What can hang from each mark
ninif: gigu tiras
guvif: ninif
kunaz: vifim
gigu: guda guvif ninif
tiras: tigu
tigu: dozi nede vifim
vifim: kunaz ninif

Each row was made from one small tree. The marks that hang from a mark follow it in brackets, in alphabetical order. Every link used is in the known rows. Write each row's tree.
Known rows
kunaz(vifim(ninif(gigu(guda) tiras))): [-2.571  3.828  2.885  1.441  2.318  0.739  3.102 -3.380 -1.195  1.145
 -2.347 -1.354  1.662  2.001 -0.638  0.203  1.064  1.347]
tiras(tigu): [-0.953 -0.125  2.123 -0.693  1.549  0.447  0.991 -0.665 -2.026  0.390
 -1.036 -1.014  0.175  0.465 -0.380  0.848  0.859  0.526]
guvif(ninif(tiras)): [ 0.014  0.761  0.538 -0.748  1.004  0.905  1.438  0.397 -1.168  0.106
 -0.865 -0.107 -0.027  0.617  0.737 -1.860  1.265 -0.435]
tigu(dozi nede vifim(kunaz)): [-1.936  1.466  0.619  1.391  1.504  2.189 -1.282 -3.678  1.399 -0.938
 -0.564 -2.094  1.045  3.378 -0.445 -0.474  4.201  0.395]
gigu(guda guvif ninif(tiras(tigu(vifim(kunaz))))): [-3.045 -2.044  0.521 -0.996  1.629  1.024  1.679 -5.090 -1.276 -0.248
 -2.953 -5.990  2.988  3.091 -1.008 -1.514  2.153 -1.531]
vifim(kunaz): [-1.335 -0.336  0.887  0.791  0.007  1.387  0.706 -1.312 -0.867 -0.579
 -1.217 -1.396 -0.006 -0.394  0.318  1.410  1.563 -0.645]
tigu(dozi nede vifim(kunaz ninif)): [-1.365  2.239  0.619  1.748  0.688  1.791  0.033 -4.782  0.494  0.091
 -1.109 -0.745  0.772  3.852  1.149 -0.713  5.025  0.212]
kunaz(vifim(ninif(gigu(guda) tiras(tigu(nede))))): [-2.127  3.824  3.895  0.909  3.888 -0.812  2.633 -4.525 -1.353  2.025
 -2.385 -0.777  2.129  3.638 -1.276 -0.923  2.059  1.341]
tigu(dozi nede vifim(kunaz ninif(gigu))): [-1.563  3.625  1.195  1.511  0.959  2.171  0.662 -5.787  0.607  0.555
 -1.257 -0.952  0.377  4.589  0.566 -1.312  5.398  1.562]
tiras(tigu(dozi nede vifim(kunaz ninif(gigu)))): [-2.164  2.950  1.749  0.208  1.519  1.074  0.832 -6.108 -0.474  1.580
 -2.078 -1.552  0.431  5.110 -0.207 -1.337  6.070  1.939]
tigu(nede vifim(kunaz)): [-1.835 -0.343  0.003  2.156  0.472  1.635 -0.635 -3.065  1.463 -0.478
 -0.492 -1.605  0.726  1.867  0.470 -0.482  2.873 -1.084]
ninif(gigu(guda guvif) tiras(tigu(dozi vifim))): [-3.188  2.043  3.340 -0.853  3.158  1.767  0.288 -5.028 -0.858  0.149
 -0.663 -6.724  2.673  5.548 -3.184 -2.196  2.746  2.738]
tiras(tigu(nede)): [-0.365  0.597  1.968 -0.215  2.372 -0.112  0.199 -1.239 -1.117  0.546
 -0.283  0.006  0.557  1.656 -0.319 -0.369  1.103  0.326]
guvif(ninif(gigu(guda) tiras(tigu))): [-1.999  0.810  2.349 -2.513  2.186 -0.544  1.457 -1.971 -1.483  1.403
 -1.593 -2.034  0.631  2.293 -1.031 -1.860  1.539  0.422]
vifim(ninif(tiras)): [ 0.144  2.192  1.293  0.877  1.226  1.189  2.039 -1.478 -2.017  0.666
 -0.646  0.237  0.708  1.160  1.640 -0.844  1.261  0.327]
ninif(gigu tiras(tigu(nede vifim))): [-2.021  2.336  1.596  0.507  3.153  1.139  0.516 -3.760  0.092  1.525
 -0.292 -2.049  1.742  4.001 -1.172 -3.247  2.612  1.746]
kunaz(vifim(ninif(gigu(guda)))): [-2.225  2.631  3.130  1.182  1.315  0.773  2.910 -3.175 -1.062  0.702
 -2.092 -0.752  0.508  1.283 -0.134  1.270  1.076  1.099]
kunaz(vifim): [-1.454  1.319  1.830  1.372  1.457  1.649  1.886 -0.291 -0.573 -0.955
 -1.701 -0.756  0.482 -0.262 -0.582  1.654  0.426  0.703]

Write each row's tree
[-1.829  0.714  3.705 -0.729  2.664  0.401  1.760 -3.365 -2.257  0.674
 -0.345 -4.822  1.925  2.997 -2.482 -1.297  0.220  1.485] => ninif(gigu(guda guvif) tiras(tigu))
[ 0.186 -1.048  2.546 -1.271  2.399 -0.843  1.020 -2.158 -1.351  0.475
 -0.530 -2.680  1.822  3.628 -1.090 -2.636  0.847 -0.712] => gigu(guda guvif(ninif(tiras(tigu(nede)))))
[-0.384  2.434  2.983  1.583  0.355  2.334  4.713 -2.845 -2.250  0.199
 -2.084 -1.522 -0.299  1.584 -0.339  0.293  1.005  2.507] => kunaz(vifim(ninif(gigu(guvif))))
[-0.454 -1.054  1.530 -0.941  1.554  1.081  1.978 -2.270 -2.075 -1.526
 -0.949 -2.792  1.492  0.908  0.130 -0.279 -1.433 -0.763] => gigu(guda guvif ninif)
[ 1.105 -0.216  2.067 -1.050  1.972 -0.031  2.014 -1.119 -1.893  0.457
 -0.728 -1.432  0.852  3.141 -0.411 -3.109  1.432  0.025] => gigu(guvif(ninif(tiras(tigu(nede)))))
[-1.424  3.067  0.759 -1.439  4.786  1.350  0.365 -4.209 -0.534  0.194
 -1.784 -1.605  2.847  4.695 -0.506 -3.533  3.168  1.059] => gigu(ninif(tiras(tigu(dozi nede vifim))))
[-1.859 -0.121  2.436  0.057  0.445  0.453  2.183 -5.196 -1.526  1.139
 -1.230 -4.420  0.737  4.123 -0.660 -1.075  1.960  1.465] => tiras(tigu(vifim(ninif(gigu(guda guvif)))))
[-1.635  2.679  3.577  1.565  1.904  1.382  3.795 -4.007 -1.832  0.403
 -1.938 -3.346  1.888  2.667 -1.241 -0.526  0.534  1.681] => kunaz(vifim(ninif(gigu(guda guvif) tiras)))
[-1.112  2.444  1.180  0.960  2.445  2.182 -1.178 -2.776  1.245 -0.874
  0.671 -1.373  1.184  3.659 -0.301 -1.308  2.681  1.190] => tigu(dozi nede vifim)
[-1.848  1.673  0.308  0.992 -0.243  2.175  0.654 -4.001 -0.200 -0.119
 -1.860 -1.928  0.214  2.854  0.831  0.435  4.933  0.344] => tigu(dozi vifim(kunaz ninif))
[-1.506  6.338  3.802  0.258  4.505  0.992  2.930 -4.324 -1.817  1.557
 -2.586 -0.250  1.643  4.463 -1.431 -1.405  3.999  3.482] => kunaz(vifim(ninif(gigu tiras(tigu(dozi nede)))))
[-1.674  3.033  1.669 -0.035  4.085  1.151 -0.982 -3.386  0.189  0.406
 -0.393 -2.473  2.428  4.981 -1.372 -2.671  3.504  1.672] => ninif(tiras(tigu(dozi nede vifim)))
[-0.126 -0.924  1.786 -0.647  1.040  0.425  1.417 -1.056 -1.209 -0.636
 -0.328 -3.187  1.089  1.842 -0.507 -1.801 -0.256 -0.902] => gigu(guda guvif(ninif(tiras)))
[-2.161  3.242  2.863 -0.412  2.846  0.137 -0.078 -6.030 -0.198  1.648
 -0.773 -1.792  1.418  5.767 -0.604 -1.707  3.877  2.260] => tiras(tigu(dozi nede vifim(ninif(gigu(guda)))))
[ 0.287  0.752  1.005 -0.462  2.134  2.333  3.052 -1.810 -2.556 -1.043
 -1.355 -2.067  1.504  1.149  0.420 -2.119 -0.606  0.091] => gigu(guvif ninif(tiras))
[-1.536  1.932  1.789 -0.285  2.934  1.130 -1.125 -3.292  0.336 -0.009
 -0.300 -1.794  1.233  4.334 -1.031 -1.391  3.259  1.499] => tiras(tigu(dozi nede vifim))
[-1.500  1.423  2.058 -1.192  1.660  0.238  1.380 -1.596 -0.476  0.753
 -0.775 -1.387  0.562  1.760 -0.305 -1.862  0.870  0.060] => guvif(ninif(gigu(guda) tiras))
[-1.414  1.285  2.129  0.622  2.741  1.816  1.393 -4.215 -0.468  1.014
  0.001 -4.030  1.607  4.925 -1.854 -3.810  2.091  2.074] => ninif(gigu(guvif) tiras(tigu(nede vifim)))
[-0.851  1.277  0.672  1.503  0.269  0.935  2.143 -2.466 -1.714  0.765
 -1.810 -0.495  0.549  1.004  1.438 -0.026  2.604 -0.732] => vifim(kunaz ninif(tiras))
[-0.866  4.870  3.210  0.468  4.255  0.428  2.048 -3.173 -1.695  0.982
 -2.554 -0.066  2.165  4.011 -0.995 -0.744  3.560  2.409] => kunaz(vifim(ninif(tiras(tigu(dozi nede)))))
[-2.300  2.441  0.435 -2.079  3.873  1.785  0.974 -3.380 -1.359  0.064
 -2.530 -2.533  2.346  3.633 -0.600 -2.359  3.095  1.183] => gigu(ninif(tiras(tigu(dozi vifim))))
